Each row comes from the steps of one path. Every step used is in the known rows, and no mark comes twice. Write the path behind each row, first mark first.
Known rows
s, c: [ 30  14 -30 -40   5   5  -6  20  43  19   2   4 -10   3  39 -43 -32  -4
  21 -12 -23 -35  41  31  18  36   9  21 -11  -2  55  -8   9  -2  -6  10]
r, k: [ 43  -4  -5 -22  -9   9 -19   8  54  -5   4  11   8 -31  23  -5 -14  24
   9  15 -31  -5  20   0   4  16  12  33  -3 -43  39  14  -7 -20   0   3]
b, k: [ 22  -9  -7   7 -18 -23 -13  34  21 -19  -4 -19  32  -1  26 -23   5 -18
   8 -13 -24   2  17  30 -23  17   0  26 -21 -26  56  -1   8 -31  -7 -14]
u, c, s, v, p: [ 19 -14  35  28  -5 -12   9  33  44 -22 -13  -4  12  25   9 -20  26 -16
  -3  43  62  22  30 -26   4   7  -5  -9 -11 -36 -43  21 -26 -12 -40  16]
u, c, s: [ 20 -18   9 -13  -8 -18  -1  30  38 -13   2  -4  13   8  13 -50   5 -21
  18  36  48  33  30  10 -13   7 -16  46 -16  -8  17   0  -8 -16 -27  19]
c, s, v: [ 28 -17   4 -12  -2  12 -19   8  31 -29  13 -35  16 -17  10  -3   6  -6
  20  17  30   6  15 -14  21  11  -7  14 -32 -34 -15  16 -11   0   4  12]
u, p, q: [ 27  15 -12 -26 -34 -27 -12  21  45  15 -16   4 -19  -3  -4 -38  -7 -37
  14  23  13  -9  34 -24   8  10  11  42  17   2  39   9  14   8  12   9]
q, b: [ 37 -29 -12 -33  17 -25  20  12  52 -26 -32  15   7  11   5 -34 -28   5
  32  -8 -23 -24  13  29  55  19  -1  23   9  -1  37  22   9 -17 -27 -25]
v, p, c, s, u: [ -4  18  30  21 -47 -12 -24   6  20 -15 -22 -11 -40  83 -17 -13   9 -35
 -11   6  33  14  45   7  -4  21 -45   4 -17  30  -6  -9 -17  -4  38 -10]
c, s, u, p, q, b: [ 23   8  27   1 -31 -17   7 -27  55 -15 -18  -5 -46  40 -25 -15   4 -23
  28  49  53  22  35  -8  54   7 -74  25  14  33 -45  14  -2   8  40  36]
u, c: [ 28 -13  -1 -29  11 -25   8  38  48  -7 -24  10  19   6  26 -68  -3 -14
   2  10  21  -4  26   6  -2  13  15  50   2  -9  40  -6  -2 -16 -50   5]
r, q, s, u: [ 23 -10  26   9 -33   0  16  -6  55   3 -48 -14  -2  20  35 -17 -25   3
 -23  13   8  38  -4 -10  29 -20 -17  57  -9  23   4   7  18   0   9   5]
p, r, k: [ 27  22   4 -40 -14  21 -24  29  60  18  22  -8  11 -32  14  -9 -11  20
 -30   7 -43   4  33 -11  -6  28  27  29 -25 -31  28  -8 -27 -21  37   4]
q, r, k: [ 64 -23 -12  -1  11  20 -25  -3  75   1 -23  12 -20 -10   0   8 -37  36
  10   1 -27   4  41  -5   4  15  -1  21  -3 -42  27  -2  14 -46   8 -10]
c, s, r, k: [ 26   9  20   9 -33  22 -27 -15  37  19  26 -23   7 -24  19  44  -3  49
  -3  37  -4  29  22  -8 -14  25 -24  19 -27 -32  -5  17 -52 -33  61  36]
v, s, r, q: [-14  31  31   1 -56 -11  -7   0  35  18   5 -72  -3 -13  16  16 -27  15
 -19  13   9   4 -16 -27  10 -10  27  18 -12  -6  14   9   1 -30  33  13]
c, s: [ 20 -11 -15 -14 -28  -7 -16  20  20 -14   7 -13   7   0   5 -16 -15 -10
  30  23  21  13  13   7  -1  16 -16  33 -16 -20  30  11  -2 -15  13  -3]
s, v: [ 34 -15  -4 -28  17   9 -10  16  43 -22 -10 -24  15 -17  23 -23   2   2
   1 -12   1 -31  14 -13  28  20  25  17 -19 -33  12  10   3   1 -21   1]
p, u, c: [ 24   3 -10  -9  22   1  15  46  47 -37 -22   4  12  10  18 -63  14 -20
 -10  -8  25  -1  35  31 -32  13  13  46  17  -5  10 -11  10  14 -44  11]
v, k: [ 12 -13 -36 -26 -18 -12  -6  30  35 -13 -19 -10  -1  21   2 -29 -13 -20
  42 -33 -16 -16   4  -5   1 -20  40  22   3 -32  53 -23   8  -9 -41 -20]
v, s: [ -1 -10  -5 -26 -21 -21 -17  20  31 -24 -13 -46  -2   9   5 -23 -27  -2
  12 -16   0 -36   5 -13  11   3  37  23   8 -21  41  -5  18 -28 -11 -25]
c, s, r, q, b: [ 18  12  33  13 -36 -10  20 -17  44   7  14 -18  -3  -9   4  20 -26  18
  19  48  16  52  -5  10  43   1 -41  14 -22  16 -16  43 -24 -19  39  29]
p, q, b, k: [ 36  -9  -4   8 -13 -40  30  35  56 -26 -25  -8  12 -23  -6 -19  10 -24
  18  -1 -29  28  21  35   6   2 -14  21  11   8  31  18  32 -11  -8 -16]
p, q: [ 27   6 -34 -28 -23 -12   0  42  46   1 -23 -12  -9 -32  -6 -37  -5 -30
  -2   8   2  11  11  -8 -15  12  18  51  18  -6  56   6  30  14   3 -10]
s, u, p, v: [ 21  11  26 -26  10  -2 -19  -3  38 -20 -38  -9  -9  61  -4 -23  20  -7
 -42   9  32 -36  41 -35  56  23 -14   9 -27  -8 -34   3 -22  -5  -7  27]
r, q, b, k: [ 33  -2  27  16 -22 -37  27  14  51 -29   4   0  19 -13  13 -12 -10 -12
  27  15 -27  36   0  38  38 -11 -18  21 -18   0  24  36  21 -24 -15  -1]
s, u: [ 14   3  -6 -21  -3   9 -12   1  34 -14 -29 -24  -3  34  21 -28  -8   2
 -18  -8  16 -19   6  -1  15  31 -20  46  -6  -8  22 -13   4  -6   2   5]
u, p: [ 24   1  -6 -31 -18 -28 -23   7  34   7 -12  11  -4  31  13 -44 -22 -14
  22  11   3 -40  37  -6  28  21   8  32  -6 -13  40   6  -5 -18  -3   3]
r, q, s: [ 36 -23  11   0 -35 -19  18  19  55   6 -37   8  16 -13  36 -23 -39  -6
   6  15 -17  40   0  -5  17 -26  17  52  -5  10  35  24  25  -5  -8 -16]
v, s, r, q, k: [-23   8  38  28 -48 -15  -9  -5  42   2  -5 -60  -4  -8  17  27 -27  34
  -3  21 -15  13   7 -30   9   5  31   2 -20 -12  -4  32   3 -43  28   2]
p, r: [  9  16 -16 -50  -9   2 -13  46  43  16  -6 -22  14  -3  11 -39 -17 -10
 -28 -15 -18 -11  28  -4  -1  36  30  29 -25  -9  47 -19 -11 -14  20 -18]
s, u, p, q: [ 14  31   6 -11 -36  -7 -15  -5  47  10 -27 -18 -34  28  -5 -33   9 -27
 -12  24  37 -10  30 -28  16  18 -26  49  16  14   4 -10   9  13  30  28]
p, u, c, s, r: [  8  17  15  24   0  13  13  26  29 -12   5 -29  12  10  10 -13  24   0
 -19  19  55  37  33  21 -47  19 -28  27  -2  -1 -33 -13 -34  -2  18  45]
p, s: [ 21 -16  -9 -44 -28 -19  -5  30  40 -20 -35 -27  16   5  13  -8  -4 -22
 -18 -11 -22   6  30 -11  20   8  35  30 -22  19  38 -13   6  -3  15 -26]

Write each row's path
[ 21  -4   6 -28 -26 -18 -37  16  20 -10   7  -6 -19  15 -13 -32  -9 -41
  32   0   3  14  49  27  -8   9 -16  33 -28  33  35  -6  -3  -3  27 -11] : p, c, s
[ 20  11  15  27  28   4  27  55  58 -49 -36   0  10  25  13 -35  39 -19
 -34  -5  36 -12  33  -6 -14  16  25 -11  18 -34 -45  10  -3  14 -57  10] : s, v, p, u, c
[ 19  -1  20 -16  10  -1   3   9  47 -10 -31 -10   5  38  27 -58  14  -2
 -25   6  46  -5  20   2   7  20 -20  54  -3  -1   8 -25  -5 -12 -32  23] : s, u, c
[  1   6  26  40 -52  -3  -7  -6  32  18  16 -27   1 -11  11  33 -19  20
  13  59   8  67  16  -7  -6  16 -19  17 -44 -11 -14  51 -23 -27  50  25] : c, s, r, q, k
[ 19   0  -6 -36 -11 -23 -14  25  40 -18 -24   4  -3  55 -18 -23  14 -32
  19 -14  -6 -33  36 -43  42 -27  44  -9 -24 -33  -6  -3 -21  -4 -50   1] : u, p, v, k
[ 27 -22  22   5  -8 -15  32  22  77   5 -75  -6  -3  21  26 -50  19 -18
 -39  14  35  48  32 -15 -13 -14 -14  69  27  39  -7 -23  18  16 -15   9] : p, q, s, u, c
[ 11  -5  10 -27 -26   0  -3   1  37 -26 -43 -48   1  31  11  -3  14 -10
 -44 -12   2   5  21 -13  30  16   1  37 -28  29   4 -33   3   2  31  -4] : p, s, u
[ 35   6  22  48 -57  -9  27  24  77  44 -62  12  -2  -9  21  45  -2  33
 -51  26 -35  42  33 -42 -24   0  21   0  29  -6  -4  27 -25 -15  48 -10] : v, p, q, s, r, k
[ 11   5   4   1 -29   3 -15   2  15  15   3 -37   9   1  13  13 -11  14
  -3  19  22  17  11   0 -13  27 -23  22 -25 -15  15   4 -38 -27  50  13] : c, s, r
[ 14  12  13 -16 -17  -8 -26 -17  34  -3 -22  -7 -17  60  15 -33  -6  -4
  -6   8  28 -39  31 -12  39  27 -26  40  -9  -2   7 -10 -10 -13  12  25] : s, u, p
[ 18  30  47  31 -58  -2 -35   0  40  22   9   5 -23  26  -6  44   5  13
 -18  26 -16  26  61  -5 -22  21 -21 -18 -22   6 -12  16 -62 -28  73   7] : v, p, c, s, r, k
[  6  11   4  44 -12  -8  23  56  37 -39 -22   9   1  40  -4 -27  27 -30
  -5  27  55  37  39  16 -41  13 -17  10  22 -16 -23   9  -8   4 -26   8] : v, p, u, c, s
[ 10  17  -1 -40  14   5  -8  25  47 -17  -6 -37 -15  14   7 -15  -6  -2
 -12 -23 -12 -49  44 -13  42  15  41 -18 -24 -10  -1  -7  15 -12 -24   7] : p, v, s, c
[ 20  41  33 -26 -40  -9   5   7  72  75  11  16 -18  23  49 -40 -44 -12
  -5  19 -23  17  71  -4  41   2  14  21 -30  46   8  -5 -10  -1  40  35] : u, p, r, q, s, c
[  5  12 -13 -34 -11  -3 -15  15  42   3   6 -35 -22  13  30 -29 -35   0
  24 -24 -12 -52  33  12  21  16  27   6   0  -4  44 -18  23 -21  -5   2] : v, s, c
[ 24 -12  52  17 -19 -12  34   4  67   8 -49  -1   6  32  47 -46  -3  -4
 -29  26  36  55   9  -9  17 -28 -20  66  -4  33 -14  -5  11   1 -28  25] : r, q, s, u, c
[ 10  -2  24   2 -15 -10   0  13  28  17   2 -24  20  14  23 -20  10   8
 -11  35  49  36  30   1 -22  16 -21  33 -22  -3  -3  -3 -45 -27  15  34] : u, c, s, r
[ 14 -10   2   7 -25 -14   0  16  48 -10 -11   5   4 -17  18 -12 -29   3
  26  33 -24  27  13  -4  11  14  17  35 -22 -15  31  46  24 -17 -12  -9] : r, q, k
[ 40   2 -33  26 -23 -11   8  44  72  13 -81   2 -41  23 -35  -6 -27 -26
 -12   4   8  21  32 -27 -18  13   7   4  38 -15  32   1  40 -24   9 -42] : v, p, q, r
[ 34  11  12  -9 -17  16 -16  -5  47  24   5 -12  11 -24  32  25  -8  51
 -25  15 -33  -7  23  -9  -5  28   8  22 -16 -32  22  11 -43 -32  35  22] : s, r, k
[ 38   4   6 -10 -27  -9  19  11  65  38 -16  18 -12  -5  58 -29 -49  -1
  14   8 -29  24  30  19  31 -11  12  36 -12  31  37  11  26   6   0  14] : r, q, s, c
[ -6   6  22 -20   0  -2  -9  17  31 -17 -28 -72  14  12  -6  20   6  20
 -55 -13   1 -35  13 -45  20  12  45 -18 -24 -22 -16   2 -22 -36   9  -6] : p, v, s, r
[  8  18  35  -5 -41  13   9  11  62  29 -27 -30   5  20  32 -18 -21   3
 -59   5   2  48  10 -22  17  -7  -4  49 -28  32  -7 -16   0  -2  44   5] : p, r, q, s, u
[ 17 -15 -28  -2 -13 -18  -3  37  54  -7 -35  -4  -3 -28  -5 -21  -5 -13
  18  18 -22  17  36  -9 -19  27  23  33   9  -8  34  28  32  -3   2 -23] : p, q, k
[ 17  21  32  -1 -27 -27  19  32  59  -3  20 -18  23 -12   4 -16  -6 -15
  -7   8 -39  47  13  28  27   1  -7  12 -36  10  15  13   0 -24  16  -5] : p, r, q, b, k
[ 13  17 -27  10 -46 -24  14  60  47   7 -50   0 -16   2 -15 -18  -5 -35
 -15  15   5  10  14 -23 -19  16  22  19  34 -18  46  19  18   3  -2 -32] : v, p, q
[ 14  32  11  -2 -35   6 -11  47  66  22  -2   9   3   7   9   9  -6  18
 -42  18 -37   0  33 -26 -10  34  34  -7  -7 -44  17   6 -39 -29  28 -14] : v, p, r, k
[ 43 -25  29   1 -11  -1  20   9  62  -5 -28 -13  20 -28  42 -11 -17   2
  -6  10  -8  28   3 -26  39 -33  27  32 -21  -5 -10  31  18  10 -15   1] : r, q, s, v
[  7   4  14   8 -47 -32 -21  30  24  -7 -13  10 -25  51 -21 -18  -7 -44
  14   9   7  13  51   9 -10  16 -11  -3 -14  19  29  11 -12  -9  23 -28] : v, p, c, s
[ 21  28  13 -26 -30   7  16  31  73  62   1  -1  -4  -8  52 -33 -46  -5
 -21   1 -38  33  43  13  20   0  24  30 -31  40  26 -11   3   5  35  11] : p, r, q, s, c
[ 27 -15  -3   2 -21  -7  17  14  59   3 -73 -19  -9   9  16 -25  -3  -9
 -28  -2  13  29  19 -15  -1  -4  -9  57  20  30  12 -17  29  15  23 -11] : p, q, s, u
[ 12 -26  16  -2   2  -1  -2  20  51 -31  11 -26  13  17   9 -29  34 -24
  43   3  49  28  22 -23  -3 -42  17   6 -24 -41 -37 -21 -18   1 -62  36] : u, c, s, v, k
[ 32 -21  25 -11  15   0  -4  19  46 -26  11 -19  23 -11  19 -38  29 -11
  10  31  57  22  34 -13   7   5  -5  23 -30 -25 -31   5 -15  -2 -32  33] : u, c, s, v
[ 29   9  17 -14 -10 -22  16 -20  65  -9 -44   3 -38  39 -13 -32   1 -17
   8  24  23 -11  36  -8  62  16 -41  32  29  32 -17   8  10  10  13  21] : s, u, p, q, b
[ 13 -10  -5  -3 -44 -33   9  44  42 -16 -59 -12   7  36   1   5   1 -30
 -34  -1 -16   7  31 -25  18  12  39  -1  -7   7  28   0  -2 -13  11 -39] : v, p, s
[ 33 -10  21  46 -10 -31  41  37  69 -37 -37 -11  11  -2 -10   7  38 -24
  -8   5 -17  16  23  -4  25   3   1 -35  10 -20 -28  35  17  -8 -18 -18] : s, v, p, q, b, k
[ 31 -22  40 -10   7 -10   0  -9  49 -15 -72   4   3  72  13 -15  12   0
 -45   4  13 -18  50 -38  65   1  -8  15 -22  14 -43   8 -20  -6  -9   6] : q, s, u, p, v
[  6  27  21  14 -60   4  -7  -3  26  26  27 -37   0 -19  12  20 -18   7
  -3  47  30  55  -6 -10  -5   1 -25  31 -34  -5   6  23 -27 -14  53  35] : c, s, r, q
[ 14  33  15  -5 -37  -2   2   6  37  35  -1 -27   6 -19  24   5 -23  10
 -23  22  -1  21 -12 -11   5   8   8  34 -23  -6  28  20 -15 -14  31  24] : s, r, q
[ 11  40  20   9 -48  -6  28  45  74  65 -24  15 -14  31  43 -18 -43  -8
 -34  11 -34  33  46  -6  16   6  28  -2 -15  28  15   2  -4  -8  30  -3] : v, p, r, q, s, c
[ 43 -14 -22 -31  -4 -26  29  25  67 -14 -39   6 -12 -20 -15 -34 -15 -21
  22   9 -12   6  13  10  35   8   0  35  30  13  32  22  29   6 -11 -21] : p, q, b
